Every row comes from one small tree of marks. Brackets hold a mark, then the marks that hang from it, in the order of their numbers. Every link used is in the known rows. Which tree was each row made from?
Known rows
[j_273 [j_364 [j_320 j_247 j_270]] [j_394 j_103]]: [-2.88  0.53 -2.83  2.50 -0.87 -2.20 -0.41 -0.46 -1.82  0.90 -3.89 -1.65
 -1.20  0.67  4.41 -2.42 -7.15  0.84 -3.41 -3.01 -2.41]
[j_270 j_103 [j_320 j_247 [j_364 j_273]]]: [-0.44  2.61 -2.48 -0.12  2.53 -1.05 -3.28  0.21 -0.83  1.15  1.27  1.22
  1.08  0.54  1.54 -0.95  1.12 -1.11  0.99 -1.06  4.57]
[j_320 j_270 j_364]: [-0.86 -1.51  4.31  0.60 -2.34  0.32  0.49  0.71 -1.03  2.91 -1.25  0.02
 -0.39 -3.22 -1.86 -0.29 -1.45 -1.03  2.49 -3.10 -1.86]
[j_273 [j_364 j_320]]: [-2.81  1.06  2.10  3.65  1.09 -0.99 -1.23  0.39 -1.95  1.85 -3.38  0.42
 -0.85  0.31  1.44 -0.49 -2.68 -0.06 -4.24 -4.06  1.42]
[j_966 [j_320 j_247 j_270 [j_364 j_273]]]: [-1.83 -0.77  1.03  1.06  3.29 -0.35  0.33  1.35 -1.03  1.22  0.48  1.55
  0.88  0.24 -0.21  3.33 -1.25 -1.65  0.42 -1.65  1.13]
[j_966 j_320]: [-3.73  2.51  2.55  3.22  3.77 -0.38  0.57  2.45 -2.13  0.35 -0.07  1.42
 -0.70  1.63  1.56  2.76  0.25 -0.18 -2.67 -1.10  2.00]
[j_103 j_270]: [-2.66  0.54  3.95  3.11 -1.26 -0.98  0.98  1.64 -1.64  1.71 -1.57 -0.10
 -0.67  0.44  0.93  0.03  1.53  0.58 -2.72 -1.74 -1.83]
[j_394 j_103]: [-3.53  2.32  0.04  2.43  1.18  0.20 -0.20  0.30 -2.21 -1.11 -2.11 -2.16
 -0.41 -1.26  3.79 -1.23 -0.78  2.71 -1.65 -1.92  0.37]
[j_103 j_270 [j_394 [j_273 j_364]]]: [-2.63 -0.33  0.53  3.97 -3.20 -1.64  1.43 -1.36  0.30 -0.31 -0.18  0.55
 -2.19 -0.42  1.88  0.27  3.49 -0.02 -0.91 -0.79 -3.29]
[j_364 [j_273 j_394] [j_320 [j_270 j_103]]]: [-2.61  1.65  0.19  0.99  0.20 -1.84  3.24  0.52 -3.61  3.10  0.86  1.71
 -3.08  0.49  3.41  1.00 -0.65  0.09  1.14  6.51 -1.97]
[j_247 [j_320 [j_270 j_103]]]: [-2.65  0.57  2.45  1.45 -1.81  1.14  1.59  1.40 -3.75 -0.30 -3.45  0.37
  0.85  0.94  4.14  0.72  0.23 -0.48 -1.32 -0.26  1.88]
[j_966 [j_320 j_270]]: [-2.51  1.53  3.86  2.66  1.93 -0.61  3.13  1.96 -2.03  0.54  0.83  0.80
 -0.09  0.87  0.35  2.69 -0.46 -0.49 -1.15 -0.23  0.19]
[j_364 [j_273 [j_394 j_103]] [j_320 j_270]]: [-2.73  1.30 -1.16  0.90  0.52 -1.84  3.94  0.16 -3.37  2.34  0.09  0.67
 -2.86 -0.14  3.12  1.18 -1.88  0.89  0.64  6.01 -2.60]
[j_103 [j_270 [j_320 j_364]] [j_394 j_273]]: [-0.66  0.51 -1.57  1.76 -2.67 -2.32  1.70 -1.34  0.52  0.15  1.71  1.17
 -1.36 -0.18 -0.02  0.28  4.52 -0.95  0.95  0.64 -1.54]
[j_966 [j_320 j_247 j_270 [j_364 [j_273 [j_394 j_103]]]]]: [-2.29 -0.69 -0.70  0.85  2.77 -1.08  0.33  1.02 -1.03  0.81  0.36  0.72
  0.17 -0.05  1.25  2.45 -2.50 -0.78  0.26 -0.82 -0.02]
[j_103 [j_394 j_273]]: [-3.21  2.41 -0.76  3.25 -0.51  1.40  0.52 -0.48 -0.81 -1.23 -0.34  1.58
 -2.36  0.25  2.38  1.43  3.49 -0.70  2.05 -0.24 -1.01]
[j_103 [j_270 [j_320 j_247 j_364]] j_394]: [-0.67  0.94 -2.96  1.79 -2.12 -1.32  0.14 -0.53  0.12  0.13  0.51  0.71
  1.10  2.18  0.14  1.09  1.49 -2.11  0.88 -2.38  0.45]
[j_966 [j_320 j_247 [j_270 [j_103 [j_394 j_273]]]]]: [-1.97  1.68  0.28  2.01  2.49 -0.13  1.68  0.29 -1.79 -1.64  1.34  0.73
  1.25  2.10  3.04  1.81  0.79 -1.10  0.21 -0.77  1.32]
[j_320 j_270]: [-1.67  1.01  4.74  2.19 -1.62  1.02  3.10  1.31 -1.87  1.47 -0.85 -0.17
 -0.17 -0.69 -0.66  0.61 -0.80 -0.55  1.20 -1.28 -2.28]
[j_364 [j_273 [j_394 [j_103 j_270]]] j_320]: [-3.69  1.54 -2.12  1.52  1.62 -2.40  1.97  0.53 -3.34  2.31 -0.63  1.00
 -3.33  0.63  4.27  1.03 -0.70  1.50 -1.48  5.43 -1.52]

Which tree is each row?
[-2.47  1.20  2.72  2.92  0.88 -1.70  2.60  0.13 -1.36 -0.50  1.96  0.67
 -0.84 -0.04  2.21  1.34  0.83 -0.11 -0.77  0.59  0.11] : [j_966 [j_320 [j_270 [j_103 [j_394 [j_273 j_364]]]]]]
[-0.99  3.00 -2.72  0.64 -0.10 -1.78 -1.48 -0.80 -0.43  0.95  3.26  1.62
 -1.10 -0.46  1.63 -0.11  2.67 -0.97  2.93  1.90  3.44] : [j_270 [j_103 j_394] [j_320 [j_364 j_273]]]
[-1.23 -2.06  3.87  0.53 -1.55 -0.06  1.10  0.64 -0.58  3.74  0.07  1.03
 -1.62 -4.03 -2.29  1.34 -0.54 -0.85  3.30 -0.04 -2.43] : [j_320 j_270 [j_364 j_273]]
[-2.29 -0.21 -0.04  3.64 -2.77 -2.08  1.86 -1.70 -0.44 -0.30 -0.26  0.59
 -1.91  0.15  2.36  0.12  3.38 -0.09 -1.23 -0.18 -2.59] : [j_103 j_270 [j_394 [j_273 [j_364 j_320]]]]
[-0.24 -0.96 -0.64 -0.04 -1.81  1.13 -2.03 -0.94 -0.98  0.22 -0.96 -0.36
  2.26 -0.63  1.83 -0.97 -1.31 -2.31  4.35 -4.88  0.56] : [j_320 j_247 [j_270 [j_103 j_394]] j_364]
[-3.50 -0.58  0.87  1.31  0.32 -0.18 -2.74  1.79 -0.58  3.95 -1.51  2.15
 -3.74 -2.46  0.25  1.09 -0.80 -0.43  1.21 -0.48 -1.52] : [j_320 [j_364 [j_273 j_394]]]
[-2.12 -1.60  2.18  0.59 -2.04  1.18  0.33  1.47 -2.83  1.06 -4.52  0.82
  0.61 -0.60  1.68  1.25 -1.00 -1.33 -0.59 -2.27  1.50] : [j_247 [j_320 j_270 j_364]]
[-2.70 -0.60  1.49  1.22  1.52 -2.08  1.79  1.21 -1.12  1.75  1.35  0.80
 -1.82 -1.76  0.65  2.29 -1.54  0.13  0.17  1.45 -1.10] : [j_966 [j_320 j_270 [j_364 [j_273 [j_394 j_103]]]]]
[-1.57  0.11  0.08  1.09  1.79 -0.50 -0.46  0.33 -1.39 -0.32  0.79  0.66
  1.58  0.93  2.08  1.59 -0.84 -1.73  1.09 -2.70  2.18] : [j_966 [j_320 j_247 [j_270 [j_103 j_394]] j_364]]
[-2.20  1.17 -1.60  3.07 -0.75  0.61  0.80 -1.60 -0.70 -1.19 -0.94  1.09
 -1.00  0.64  2.21  0.87  1.18 -1.38  1.25 -1.65 -0.75] : [j_103 [j_394 [j_273 [j_364 [j_320 j_247 j_270]]]]]
[-1.98  0.31  2.75  2.79  0.69 -0.87  1.05 -0.66 -1.27  0.77 -1.81  0.76
 -2.08 -1.67  1.14 -1.20  1.23  0.51 -2.27 -1.13 -1.50] : [j_394 [j_273 [j_364 [j_320 j_270]]]]
[-0.89 -0.77  2.50  0.54 -3.66 -0.30  0.02 -0.78 -1.12  1.58  0.45 -0.24
 -0.57 -3.05  0.98 -1.18  0.03 -0.93  4.22 -1.58 -0.99] : [j_320 [j_270 [j_103 j_394]] j_364]
[-1.56  0.91  3.03  2.44 -3.04 -0.24  2.40 -0.94 -1.24  0.01  0.81 -0.41
 -0.90 -1.52  2.06 -0.98  0.96 -0.13  2.09 -0.01 -2.06] : [j_320 [j_270 [j_103 [j_394 [j_273 j_364]]]]]
[-3.92  2.20 -2.46  1.50  2.36 -1.63  1.38  0.64 -3.46  2.10 -0.83  1.27
 -3.45  0.66  4.34  1.26 -1.19  1.24 -0.85  5.18 -0.82] : [j_364 [j_273 [j_394 j_103]] j_320]
[-3.26  1.48 -1.85  1.73 -1.61 -2.31 -0.29  1.15 -1.22  1.47 -1.73 -1.04
 -2.69 -0.31  3.29 -1.93 -2.61  1.56 -1.73 -0.26 -3.28] : [j_273 [j_394 [j_103 [j_270 [j_320 j_364]]]]]
[-1.39  0.37  1.02  1.50 -1.26 -2.84  0.76  1.45 -0.40  3.25  0.31  0.94
 -1.49 -0.07 -0.96  0.14  0.85 -0.25 -1.62  0.44 -1.70] : [j_103 [j_270 [j_320 [j_364 [j_273 j_394]]]]]
[-2.56  0.49  0.35  3.34 -2.80 -0.91  2.16 -0.91 -0.47 -0.62  0.32  0.75
 -2.02  0.22  2.25  0.70  4.78 -0.08  0.34  0.54 -3.10] : [j_103 j_270 [j_394 j_273]]
